Every row comes from one small tree of marks. The marks that hang from a mark follow it in brackets, in the order of their numbers. Every link used is in the known rows. Which tree was each row made from?
Known rows
z306[z695]: [ -1  -3  -7  -1  -1   6  -7  -2   3  11   9  -9  -5   5  -2 -19   1  -4
 -10   3   3   1  -4   4 -10  -3  -3  -4  -8   0  -1  -3  -5   0  -5  -4
 -18   0  -5  -6   0]
z695[z525]: [  5   3  -1   4   0  -8  -9   0  -2   2  14   2   1  -5   3  -8   6   5
  -1  11   2   9  -5   1  -4   1  -1  -5  -6 -11  10   0 -13   0  -9   3
   1  -2  13   1   0]
z432[z525]: [ 3 -1  1 -3  0  4 -3 -5  2  7  4  4  6 -8  0  2  7  1 -1 -2  5  5  0 -5
  7  5 -5 -2 -7 -1  3  0 -6 -6 -2  0  9 -2  8  3  8]
z695[z306 z525]: [  8  10  -1   6  -9 -13  -8  10   2   9  27 -10   6  -2   3 -13   4   6
 -16  13   7   7 -11   4   1  -2   1   4  -5 -16  19   0 -19   3 -13   0
 -14  -1  12  -1  14]
z306[z695[z525 z686[z223[z946]]]]: [  5   4  -5   9  -4  -1 -13   9   0  -6  19  -4  -9   5   9 -26  -2  -6
 -33  39  -2  14  -3   1 -21   5   8 -30 -17  13 -10  -7  -7  -2 -20  -1
 -33  -2  -1   7   6]
z695[z686]: [  3  -2   3   4  -1  -1  -5  -1   0  -7  16   0   5   6   3  -2  -2  -4
  -9  12  -1   6  -4  -1  -9   2   2  -4   0   0 -13   1   2   1   1  -3
   3  10   0   1   9]
z96[z223 z432[z306[z695] z525]]: [ -4 -35  -4  -7  -7  22  -4  -5   8  41  -4  -3   6   3  -1  17  14  21
   2   4   8  12  -7  -1  22 -15  -4  -2 -19  16  23  -9  -7 -24   4   0
  -8  -4  12   2  18]
z695[z525 z686]: [ 10   1   2   8  -4 -10 -13   0  -3  -5  31   3   5   1   6 -11   2   0
 -13  24   0  16  -9   1 -12   4   1 -11  -8 -12  -2   2 -12  -1  -8   1
   1   9  11   3   9]
z96[z432]: [ -3 -19   1   3   5  10   5  -1   3   2  -9   5   9   3  -2  10   4   8
  12  -2  -1   4  -5  -5   7  -9   4   8  -4   2   2  -2   1  -5   4   5
  15  -1   9   4   0]
z96[z223[z525] z432 z695]: [ -6 -24  -2   5  -6   0   5   8  10  16 -27  10   9   3   0  -3   3   8
  11  -1   9  19  -2   0  12 -29   2   4 -14  13  29 -10   6 -13  -6  12
   9  -7  15   2  -1]
z306[z223]: [  1   1   1  -1  -4   1  -6   1  -1  -4   4   1  -1   1  -4   2   6   2
   2   9  -4  -5   0   2  -9   1  -1  -3  -4   5  -2   2 -12  -9   3   1
 -28  -1   3   0  13]
z306[z223[z946] z695]: [ -3  -6  -2  -1  -1   5 -10   5   3 -12  16 -10 -12   2  -1 -15   3 -11
 -14  22  -5  -8  -1  -2 -17   0   0 -20 -14  26  -6  -2  -8 -13 -12  -2
 -31  -4 -11   0   3]
z686[z223[z946]]: [ -4   8  -2   2   2   1   8  13  -1 -11 -18   3  -9   0   5   3  -7  -3
 -10  13  -4  -1  12  -2   1   5   8 -18  -2  20  -6  -5  11  -2  -5   3
 -12  -9  -7   9  -2]
z695[z306 z525 z686]: [ 12   7   3  10 -11 -14 -13   8   1   2  43  -9  10   4   6 -14   1   4
 -25  24   5  14 -16   2  -5  -1   3  -1  -6 -14  10   0 -19   3 -12  -2
 -14  10  10   1  23]
z223[z525 z946]: [ -4  -3  10   4  -3  -3   2  10   5 -16  -1  -2  -8  -8   8  -6  -6  -8
   0  15   1  -8   5 -10   6  -4   5 -24  -9  10   2  -2  12  -2 -16   6
  16  -1   2   9 -17]
z432[z306 z525 z946]: [  0   0   5  -9  -2   2  -3   5   3   9  10  -1   6 -15   4  18  12   4
   4   6   1 -15  -1  -8  30 -11  -7 -13  -7   6   0   0  -8 -11   0  -8
  26   2  -5  11  12]
z695[z306 z525 z686[z223]]: [ 10  17  -2  12 -12 -11  -8  15  -2   9  20  -3   5   6   6 -13  -1   9
 -30  29   3  16  -8   7  -6   2   8  -5  -6 -11   7  -4 -15   4  -8   0
 -38   4   9   5  32]
z306[z223[z525 z946] z695]: [ -4  -4   3   2  -7   3 -12   9   7 -13  12 -10 -12  -2   1 -23   3 -10
  -9  29  -1 -14  -1  -5 -14  -5   1 -30 -23  16   2  -2  -6 -12 -18   5
 -29  -3  -1   3  -5]
z306[z223 z695[z686]]: [  3  -3  -5   2  -5   5 -18   0   2  -3  28  -7  -1  11  -3 -18   6  -4
 -19  24  -5   2 -11   3 -26   1  -1 -11 -14   8 -13   0 -15  -9   0  -5
 -42   9  -3  -5  24]
z223[z525]: [ -2   0   5   4  -5  -1  -1   5   3  -2  -4   0  -1  -5   2  -9  -1  -1
   4   6   4  -6   1  -3   4  -6   1 -12  -8  -9   4  -1   4   1  -6   6
   6   2   8   4  -8]
z96[z223 z695[z306 z686]]: [  4   2  -4   6 -17 -14  -3  13   5  14  13  -8  11  14   3 -11  -4   0
 -30   5   8  27  -9   8  -2 -16   1  13  -1  15  19  -6  -3  -4  -6  -3
 -21   2  -4  -5  29]
z96[z223 z432[z946] z695[z306]]: [ -6 -15  -6   4  -5 -13   8  19   9  12  -4   1  14   5  -3   5   5   5
  -4  -6   9   9  -4   3  21 -35   3  17  -2  21  26  -8  -6 -10  -9   3
  10  -7  -7   4  21]
z432[z946]: [ -3   2   1   0   5  -8   1   7  -1 -10   4   4  -1  -6  -1   1   3  -6
   4   1  -1 -18   6  -3   6  -8  -1  -8   1   4 -10   2  -3   1  -6  -3
  17   1 -11   8  -2]
z695[z306[z223] z686]: [  9   6   5   6 -12  -5 -10  10   1  -4  34 -10   8  10  -1  -4   3   2
 -23  21  -2   0 -12   2 -10   0   4   2  -4   0   1   2 -16  -5   2  -3
 -36  11   0  -1  38]
z686[z223]: [ -1   8  -6   2   0   3   5   7  -2   5 -24   6  -4   2   1   0  -3   5
  -4   4  -1   2   8   5  -1   2   5  -6   0   3  -3  -5   3   2   4   2
 -25  -5  -1   4   8]
z432[z306[z223[z525]] z946]: [ -3   4   8  -2  -9  -1  -7  18   5  -4   3  -6  -2 -11   2   7   8   4
  11  25  -5 -30  -3  -4  17 -19  -2 -27 -15   4   4   0  -9 -12  -3  -2
  -7   6  -4   9   9]

Which tree is each row?
[ -3   2   1  -3 -10   2 -14  16   8   6  11 -14  -8  -7   0 -12   9   1
  -1  27  -2 -32  -8   0   7 -22  -5 -31 -23   7   1  -3 -15 -13  -7  -5
 -26   7  -8   3  10]  z432[z306[z223[z525] z695] z946]
[ -1  -1  11  -2 -12   5  -4  16   5  -8   5 -12  -6  -7   8   9   0   4
   1  31  -6 -19  -4  -8  12  -8   3 -31 -15  20   9  -3   2 -16  -6   3
 -14   1   1   9  -1]  z432[z306[z223[z525 z946]]]
[  7   1  -5  -3  -9   4 -18   4   2  24  23 -16  -4   0   6 -14   6  11
 -11  21   3   5 -16   6   1  -8  -5 -13 -16  -5  15  -5 -17  -4  -8  -7
 -25   0   4  -5   5]  z432[z306[z695[z525]]]
[  4  14   4  12 -14  -6   0  23   4   5   2  -4   3   5   6 -13  -8   4
 -23  23   5   2  -4   3   3  -5  10 -11  -7  -9   3  -6   1   6  -3   3
 -32   9   6   6  25]  z695[z306 z686[z223[z525]]]
[  2   2   8  -2 -15   7  -8  12   3   9   1  -9  -1  -6   3   6   5  12
   8  22  -3 -17  -7   0   9 -13  -1 -21 -14   1  13  -2  -6 -13   4   1
 -25   5   7   3  13]  z432[z306[z223[z525]]]
[  8  14   3  12 -10 -11  -5  21  -1  -7  25  -6   0   4  11 -11  -5  -2
 -36  37   0  13  -4   0  -6   3  11 -17  -7   7   3  -6  -8   0 -17   1
 -25   1   1  10  21]  z695[z306 z525 z686[z223[z946]]]
[  8  -4   1   6  -4  -3 -24   4   0 -16  46  -9  -5   4   4 -25   6  -9
 -25  44  -6   6 -13  -2 -30   4   1 -29 -21  16 -10   0 -20 -13 -20  -1
 -30   2   3   4  10]  z306[z223[z946] z695[z525 z686]]
[  0  -3  -2 -10  -3   8 -12   3   6  18  18 -10  -1 -11   2  -2  12   1
  -6   9   5 -15  -5  -3  19 -12  -9 -15 -15   8   0  -4 -12 -10  -6 -12
   6   2 -13   5  11]  z432[z306[z695] z525 z946]
[  0  -7   6   6  -9   3 -16   9   7 -19  28 -11  -8   4   4 -24   0 -14
 -19  40  -3  -6  -8  -7 -21  -2   4 -36 -23  16 -12  -2  -4 -11 -15   2
 -27   7  -2   4   4]  z306[z223[z525 z946] z695[z686]]
[  3   3   5   2  -7  -5  -2  17   3 -14  22 -15  -2   1   1   1   0  -3
 -18  18  -3 -10  -3  -3  -2   0   5  -6  -5  18   6  -1  -9  -9 -10  -1
 -25  -3  -8   3  16]  z695[z306[z223[z946]]]
[ 12  18  -6   5 -11 -17 -10  13   5  14  18 -11   9  -1   4 -24   1   4
 -24   6   9  23 -17   7   1 -14  -3  13  -7  -5  30  -5 -22   2 -17  -3
 -15  -7   3  -6  17]  z96[z695[z306 z525]]
[  4   0  -4   2  -3  -2 -19   4   1  -9  30  -9  -9  -2   1 -22   8  -8
 -16  33  -4  -1  -7   0 -22   2   0 -26 -21  16   5  -1 -22 -13 -22   1
 -34  -8   2   2   1]  z306[z223[z946] z695[z525]]
[ 16  15  -4   9 -15 -17 -15  12   4   8  34 -12  14   5   7 -27  -1   1
 -32  17   6  27 -24   5  -5 -12  -1   9  -7  -4  19  -4 -20   2 -15  -5
 -13   3   4  -5  24]  z96[z695[z306 z525 z686]]
[ -1  -3  -2   2  -8   4 -14   5   6   4   9  -8  -7   0  -4 -25   6  -2
  -3  20   2 -11  -5   2 -16  -7  -2 -20 -22  -1   2  -2 -14  -8  -7   3
 -40   1   4  -3   6]  z306[z223[z525] z695]
[  5  13  -1   9  -9  -4   1  16   0   6   7  -5   4  11   4  -6  -7   5
 -28  17   0   7  -3   5  -1   1   9   0   0  -1  -2  -5  -2   5   3  -3
 -35   7  -4   3  34]  z695[z306 z686[z223]]
[  3  -6   7  -9  -9  12  -7   6   2  -1  12  -8   0 -11   6  21   9   6
  -3  21  -4  -6  -4 -10  14   1  -2 -20 -14  26   6  -2  -8 -23  -2  -3
  -9  -6   1  10  15]  z432[z306[z223[z946]] z525]
[ 10   9   3   5 -13  -9 -10  18   6 -16  29 -16   7  10   6 -13  -4  -8
 -35  25  -3  10 -15  -3 -10 -10   3  -2  -7  28   6  -3  -7 -10 -12  -6
 -26   1 -14   0  28]  z96[z695[z306[z223[z946]] z686]]
[  7   9  -9   8  -4   0 -16   4  -2  11  16   0  -4   8   4 -27   2   1
 -25  30   1  17  -7   9 -24   2   3 -20 -16  -4  -6  -6 -15   0  -9  -2
 -43   3   7   0  18]  z306[z695[z525 z686[z223]]]
[  0   4  10   6 -14  -7  -2  21   7 -16  17 -14  -4  -4   3  -8  -2  -3
 -12  27   1 -17  -4  -7   2  -6   7 -19 -13  10  14  -1  -7  -9 -15   5
 -23  -1   1   7   7]  z695[z306[z223[z525 z946]]]
[ -1   5   8   9  -6   0   2  18   2 -16  -4   4  -7   0  11  -7 -11  -8
 -15  32  -3   1   7  -7  -2   1  12 -33 -10  13 -12  -6  16  -1 -11   7
  -8   4   2  15   1]  z695[z686[z223[z525 z946]]]
[ -2   1   1   8  -6   4  -6  14   5  -7   2  -5 -11   5   9 -26  -9 -11
 -25  35   1   0   1  -4 -10  -1  10 -37 -18  14 -13  -9  11  -2 -15   2
 -27   4  -6   8   1]  z306[z695[z686[z223[z525 z946]]]]
[  7  12  -2   9  -5  -6  -9   7  -5   4   7   8   2   4   5  -7   1   5
 -16  26  -2  18  -3   5 -13   4   6 -16  -8  -6  -4  -3 -10   1  -5   3
 -25   4  11   8  19]  z695[z525 z686[z223]]
[ 11 -16   3  -4  -6  18  -6   3   9  22   3  -3  25   2   8  11   8  14
  -5   7   3  26 -22  -7  23 -20  -3   9 -15  17  14  -8  -3 -17   8  -7
  20   5   6   3  25]  z96[z432[z306 z525] z695[z686]]
[  5  -3  -4   3  -5   1   3  13  10  14  -5  -9  17   8   1  -5   0   9
 -11  -6   6  14 -16   1  13 -24   4  27  -3   9  24  -9  -7  -4  -2  -1
  -1  -5  -1  -5  17]  z96[z432 z695[z306]]
[ -2  -2   9   4  -6  -2  -4  12   4 -21   4  -2  -7  -7   3  -3   1  -7
  -1  25  -4 -14   5 -10  -3  -3   3 -29 -15  14   1   0   1 -12 -12   8
  -9  -3   3   9  -5]  z306[z223[z525 z946]]
[  3  -6   1  -6  -3   7 -17   1   7  14  33  -9   5  -5   5  -2  10  -3
 -18  20   3  -8 -11  -5  13 -10  -7 -19 -16   9 -12  -1 -11 -10  -5 -14
   9  12 -13   6  22]  z432[z306[z695[z686]] z525 z946]
[ -1   2   2  -6  -4  -1  -5  13   0  -3  11  -5  -1  -7   0  17   9   5
   5  16  -8 -25  -3   1  11 -14  -4 -16  -4  13  -1   1 -13 -13   5  -7
  -8   3 -11   7  16]  z432[z306[z223] z946]
[  2 -22  -5   0 -11   0  -3   7   5  32  -6   1  11   3   5  10   9  23
   4   8   6  29 -13   5  19 -30   0   5 -13  17  40 -11  -8 -18  -5   4
   0  -9  17   1  11]  z96[z223 z432[z306] z695[z525]]
[  6 -14  -3  -2   4  11  -1  -2   8  18 -15   7  19  -4  -1   1  11   8
   3  -9   7  21 -10  -6  15 -16  -3  17 -12  12  16  -7  -6 -14  -1   1
  24  -9  12   2  11]  z96[z432[z525] z695]
[  6   2   0   1  -5  -5 -21   8   3   6  44 -13  -1  -1   7 -14   8  -1
 -18  33  -1  -3 -16   2   0 -14  -3 -25 -16  -1  -6  -2 -19  -4 -14 -11
  -1  13  -8   3  13]  z432[z306[z695[z525 z686]] z946]
[ 11  11  -2   5 -12  -9  -6  13   6   6  20 -14  14  10   5 -18  -5  -3
 -31   5   5  20 -18   4  -2 -12   0  14  -1   6   9  -4  -5   3  -6  -8
 -13   6  -9  -6  26]  z96[z695[z306 z686]]
[  6   1  -7   2  -4  -2 -21  -1   0   6  26  -6  -4   0  -3 -23  14   3
 -11  23  -1   3 -10   7 -24  -1  -5 -13 -19  -2   7   0 -31  -9 -11   1
 -44  -4  11  -4  13]  z306[z223 z695[z525]]
[ -1 -20  -2  -5  -4  24 -10   4   7  21   4 -13   4   8  -2   6  11  16
   3  16  -5  -6 -16   1   5 -18  -1  -4 -18  13  10  -6 -14 -19   9  -3
 -33   1   0  -3  19]  z96[z432[z306[z223 z695]]]
[ -4  -5  -4   3 -13 -10   0   8   7  14 -18   4   0   0   1 -13  -1   1
  -1  -1  11  16   2   4   7 -20  -1  -4  -9  10  25  -6   5  -7 -10   7
  -7  -8   7  -1  -1]  z96[z223[z525] z695]
[  2   4  -8   5  -4   7  -8   4   1   9   3  -2  -4  13   1 -20  -3  -1
 -26  19   0   9  -2   6 -17   2   4 -13 -10   6 -16  -6  -1   1   1  -4
 -40   6  -6  -2  20]  z306[z695[z686[z223]]]
[ -8 -27   2   5  -7  -1   7  12  11  -1 -25   6   3   1   4  -1  -2   0
   5   8   7  16   3  -8  14 -28   7  -8 -14  33  27 -10  14 -16 -16  14
  21 -12   8   9 -13]  z96[z223[z525 z946] z432 z695]
[  8  -3  -3   6  -3  -3 -21  -3   1   5  39  -6   1   5   4 -29   5  -3
 -22  27   3  16 -14   4 -20   1  -1 -12 -15  -6  -5  -1 -18   0 -13  -3
 -17   7   6  -3  10]  z306[z695[z525 z686]]
[  0 -22  -8   5  -3  -5  -2   2   4  18  -8  11  11   5   0  -3   9  14
   4   3   7  36  -6   5   5 -23   1  10 -11  11  33  -7 -10 -14 -10   9
   2 -13  18   1   5]  z96[z223 z432 z695[z525]]
[  4 -22  -4   9  -6  -7  -7   1   3  13   6  12  17  11   3  -5   8  11
  -6  14   5  40 -12   4  -4 -20   3   4 -11  14  22  -6  -9 -14  -9   8
   6  -3  19   3  16]  z96[z223 z432 z695[z525 z686]]
